What can hang from each mark:
S: N P Q R
R: S
C: P
L: E
A: N
P: C E S
Q: F S
F: L Q
E: P
N: A S

Every row comes from one small tree of marks. Brackets hold a mark, then the marks that hang from it, in alphabetical order. Every link used is in the known rows. Which tree was each row made from?
In the rows, 128 means zero.
Known rows:
(S Q): [133 130 127  96 121 142 141 123 119 115 126 126 123 108 111 136 136 123
 136 172 137 121 125 123 132 155 136 132]
(A (N (S (Q F)))): [111 147 124  78 105 109 131 131 116 107 103 131 171  84  86 126 173 128
 114 158 125 142 117 145 140 178 157 141]
(R S): [115 127 125 129 140 125 120 127 117 129 140 143 130 118 129 130 114 124
 150 165 132 144 135 135 141 115 128 127]
(S N): [134 113 129 139 131 130 113 132 130 153 120 125 131 142 100 129 122 126
 143  93 120 122 129 116 126 122 135 132]
(Q F S): [113 138 137 126 135 113 142 126 121 142  96 119 158 124  82 146 123 118
 136 165 150 142 119 152 144 109 133 133]
(N A): [119 130 124 126 111 151 117 128 136 127 141 123 152 112 115 122 127 122
 102 113 128 138 132 138 121 141 145 127]
(S N R): [136  94 138 139 117 151 118 137 119 131 118 135 117 133 103 119 133 131
 134 111 122 117 136  96 134 147 142 137]
(P C E (S N Q)): [123 103 147  74 103 175 118 115 167 135 128 130 126  65  68 106 129 114
 112 101  89  84 117  92 120 158 146 135]
(S N (P E) R): [132  87 134 138 122 162 103 137 150 130 110 146 122 113  55 111 119 134
 139  84  95 102 130  82 132 130 148 143]
(N (S (Q F))): [118 138 128  77 114 120 141 128 124 123  92 129 158  94  73 141 150 127
 119 164 134 136 113 128 149 169 159 133]
(C (P S)): [132 103 114 131 128 118 127 122 147 138 120 133 122 114  96 100 152 126
 116  88 109 130 132 124 124 109 139 123]
(L (E P)): [120 128 123 150 145 128  84 137 125 116 120 142 137 112  83 124 123 142
 131  71 104 134 136 133 108 119 134 123]
(A N): [120 137 124 128 121 116 116 130 120 110 139 127 142 117 142 113 148 129
 123 120 119 132 132 144 120 138 126 136]
(N (S P R)): [130 106 122 129 124 138 111 142 124 106 108 160 133 113 108 119 130 141
 123 121  96 114 133 105 145 144 179 140]
(C (P E (S R))): [129  80 128 115 105 156 119 124 162 112 112 147 112  73  74  83 162 128
  91 102  94 122 129  89 128 140 133 128]
(Q F (S N)): [118 123 139 138 137 113 127 130 123 165  87 115 160 139  55 147 117 116
 148 127 141 135 121 139 142 103 141 136]
(F (L E) (Q S)): [118 138 133 117 155 107 152 155 123  90 110 142 141  90  76 177 131 115
 140 164 148 121 111 143 136 107 121 129]
(C (P E)): [129 108 120 119 129 129 115 129 164 118 123 152 125  80  93 112 152 119
 107 112 106 129 126 115 120 106 127 129]
(A (N (S P R))): [122 116 118 130 115 126  98 144 117  88 120 161 147 101 121 103 150 141
 119 111  88 119 137 120 137 153 177 147]
(P C E (S N)): [118 100 148 107 111 161 105 118 175 148 131 132 131  85  86  98 119 119
 105  58  81  90 119  95 116 132 138 131]
(P C E (S R)): [116  97 155  95  93 182 125 120 165 104 138 145 117  63 113  89 136 126
  84 113  91  92 126  88 128 164 137 131]
(L (E (P C))): [113 129 138 136 140 134  91 136 138 104 146 157 134  84 110 123 122 134
 118  74  93 109 139 131 103 117 151 126]
(F L Q): [135 116 129 106 139 119 181 145 140 109 130 130 127 110 105 164 153 119
 137 131 161 125 119 122 142 123 120 128]
(F (Q (S N R))): [136  95 144 130 135 150 148 136 101 103 113 142 136 107  95 155 130 111
 129 165 147 115 131  96 152 133 144 139]
(P E): [122 123 133 113 120 145 115 125 152 121 121 133 131  92 104 120 128 124
 111 122 113 124 118 114 125 133 114 130]
(P C E (S Q R)): [120  99 154  60  84 195 137 116 158  92 135 143 112  43  98  96 143 121
  91 159  99  86 123  83 132 191 144 135]
(L (E (P (S N Q)))): [126 106 123 124 133 148  82 126 125 142  99 125 135 110  18 112 126 140
 144  47  94 120 130 110 108 149 151 125]
(E (P (S Q))): [137 101 119 106 123 155 121 110 129 136 115 118 132 102  68 110 137 133
 130  90 116 128 135 117 122 152 149 125]
(Q F (S N (P C))): [113 122 146 137 144 116 131 131 144 159 112 137 159 126  57 146 100 115
 160 106 119  98 128 139 139  78 174 144]

Which tree is each row?
[121 120 137  77 100 142 146 134 116 104  92 138 144  86  76 133 161 132
 110 185 134 132 121 107 157 193 165 138] => (N (S (Q F) R))
[122 121 119 115 130 132  94 133 156 119 104 158 151  89  84 120 119 132
 115  92  80 116 116 113 133 123 160 136] => (N (S (P E)))
[133 111 130  82 105 155 127 135 111  87 109 153 126  80 116 127 152 130
 109 187 117 119 127 100 147 193 168 139] => (N (S Q R))
[115 135 122  69 109  97 147 147 135 114  98 128 163  83  64 140 187 126
 130 145 137 142 111 154 146 169 154 144] => (A (N (S (Q (F L)))))
[124 137 109  97 122 119 106 135 116  96 118 151 155  91 103 120 146 132
 134 137  97 116 127 137 132 155 179 146] => (A (N (S P Q)))
[139  71 124 141 119 139 116 131 139 141 111 139 111 120  72  91 157 130
 122  71 102 121 139  91 130 129 154 131] => (C (P (S N R)))
[128 110 127 110 153 129 160 141 159 107 107 145 144  79  51 169 123 109
 146 143 139 109 111 124 146  86 133 139] => (F L (Q (S (P E))))
[105 126 143 121 138 109 129 152 164 127 121 141 143  88  47 143 145 135
 138  57 121 122 126 148 118 108 144 128] => (Q (F (L (E (P C)))))
[105 146 135 120 132  95 142 156 147 134  97 122 138 122  42 149 144 137
 147 105 140 139 111 149 132 122 116 126] => (Q (F (L E)))
[130  85 136 134 130 150  99 118 152 157 134 131 137 108  84 102 123 129
 125  10  89 104 141 108 111 116 166 129] => (E (P C (S N)))
[134  88 136 102 122 164 113 114 145 145 133 130 131  90  69 110 130 124
 133  57  96  97 138 105 115 142 172 133] => (E (P C (S N Q)))
[136  90 132 105 114 176 115 133 142 119 108 144 117  95  37 120 125 129
 148 129 104  98 128  77 136 156 155 147] => (S N (P E) Q R)
[120 109 117 127 105 160  99 141 132 104 120 157 157  97  96 113 128 135
  98 104  96 124 137 115 137 156 195 138] => (N A (S P R))
[139  65 130 149 121 164  98 124 130 148 107 128 127 126  60  94 135 140
 130  32 102 127 145  88 125 144 156 131] => (E (P (S N R)))
[122 139 118  84 110 124 110 132 111  90 120 144 153  79 128 120 163 125
 112 161 107 127 123 137 131 177 160 142] => (A (N (S Q)))
[127 115 124 129 156 117 140 153 137  96 121 144 136  91  58 160 149 133
 139  74 138 132 126 126 123 114 126 122] => (F (L (E P)) Q)
[126  96 143  95  97 157 147 122 124 148  90 106 130 121  25 112 151 132
 136 123 136 123 125  92 148 185 147 134] => (P (S N (Q F) R))
[126 110 120 105 132 135 113 139 143 126 102 126 125  88  24 125 145 140
 147  71 112 126 123 131 115 146 140 124] => (F (L (E (P (S Q)))))
[123  98 138 140 111 172 101 136 117 127 116 134 154 105  88 126 117 113
 112 136 125 128 138 123 133 140 166 141] => (Q (S (N A) R))
[108 131 130 102 118 130  89 135 164  90 140 172 161  53 124 103 138 126
  99  87  59  94 123 127 119 129 173 147] => (A (N (S (P C E))))
[128 109 136  83 112 159 131 138 132  80 133 173 125  66 119 126 135 130
 120 167  94  81 134 100 144 169 203 147] => (N (S (P C) Q R))
[118 126 135 117 137 101 160 142 140 151  89 116 149 119  59 160 137 117
 151 152 161 140 113 160 148 100 131 135] => (Q (F L) S)
[113 120 132 117 141 114 143 141 170 149  82 128 155 101  13 152 122 119
 157 125 134 126 107 146 147  82 137 141] => (Q (F L) (S (P E)))
[112 122 134 104 130 127 136 125 117 156 112 124 145 120  43 145 125 120
 174 172 150 144 126 126 153 136 140 134] => (R (S N (Q F)))
[110 114 123 139 126 149  93 130 127 152 144 136 157 115  91 124 108 116
 139 115 123 148 140 134 131 121 152 130] => (R (S (N A)))
[114 116 147  94 108 159 120 114 174 124 139 136 130  73 113  98 126 121
  92  92  89  96 118 108 118 137 130 126] => (P C E S)
[139  82 127 105 108 176 125 115 120 114 114 127 118  92  70 101 147 138
 122 109 118 125 141  96 131 178 155 130] => (E (P (S Q R)))
[132 117 131 110 148 116 178 142 128 108 116 134 139  98 100 177 138 106
 141 170 165 125 116 138 148 104 127 134] => (F L (Q S))
[122 122 121 113 129 147  96 122 125 119 108 127 133  94  45 111 130 141
 131  85 101 126 129 122 112 155 142 121] => (L (E (P (S Q))))
[117 123 145 104 145 148 149 124 155  86 140 162 150  57 100 154 107 104
 117 154 115  83 120 115 137  93 151 140] => (F (Q (S (P C E))))
[133  96 141 141 129 148 112 136 108 129 105 138 129 122 100 132 119 119
 139 151 125 117 134 111 140 128 151 143] => (Q (S N R))
[113 128 133  77  92 131 134 136 107  85 103 138 158  73  89 117 184 132
 106 175 126 136 125 123 150 203 164 146] => (A (N (S (Q F) R)))
[133  83 143  91 104 185 133 115 136 100 141 142 115  65  97 101 145 131
 110 110 107  98 145  95 127 175 170 134] => (E (P C (S Q R)))
[115 116 123 106 118 163 105 125 118 138 142 133 152  94  74 132 115 112
 146 159 132 142 137 129 134 147 159 134] => (R (S (N A) Q))
[117 117 132 116 111 133 106 143 131  75 145 176 144  75 151 102 148 135
 106 112  76  93 140 119 133 151 193 150] => (A (N (S (P C) R)))
[122 124 138  80 119 163 131 122 164 103 143 153 126  62  92 127 118 119
 129 144  99  80 123 110 125 134 157 141] => (S (P C E) Q)
[127  87 152 120 104 165 124 127 143 133 135 136 114 109 109  98 131 129
 114  82  98  90 136  90 129 153 158 135] => (P C (S N R))
[126  99 134 125 126 149 114 113 152 134 144 134 135  95 113 101 129 130
 111  49  96 110 141 120 113 123 157 124] => (E (P C S))
[116 106 139 143 136 143  75 130 147 140 129 141 138 102  63 103 116 137
 124   4  73 101 136 115 100 119 159 124] => (L (E (P C (S N))))
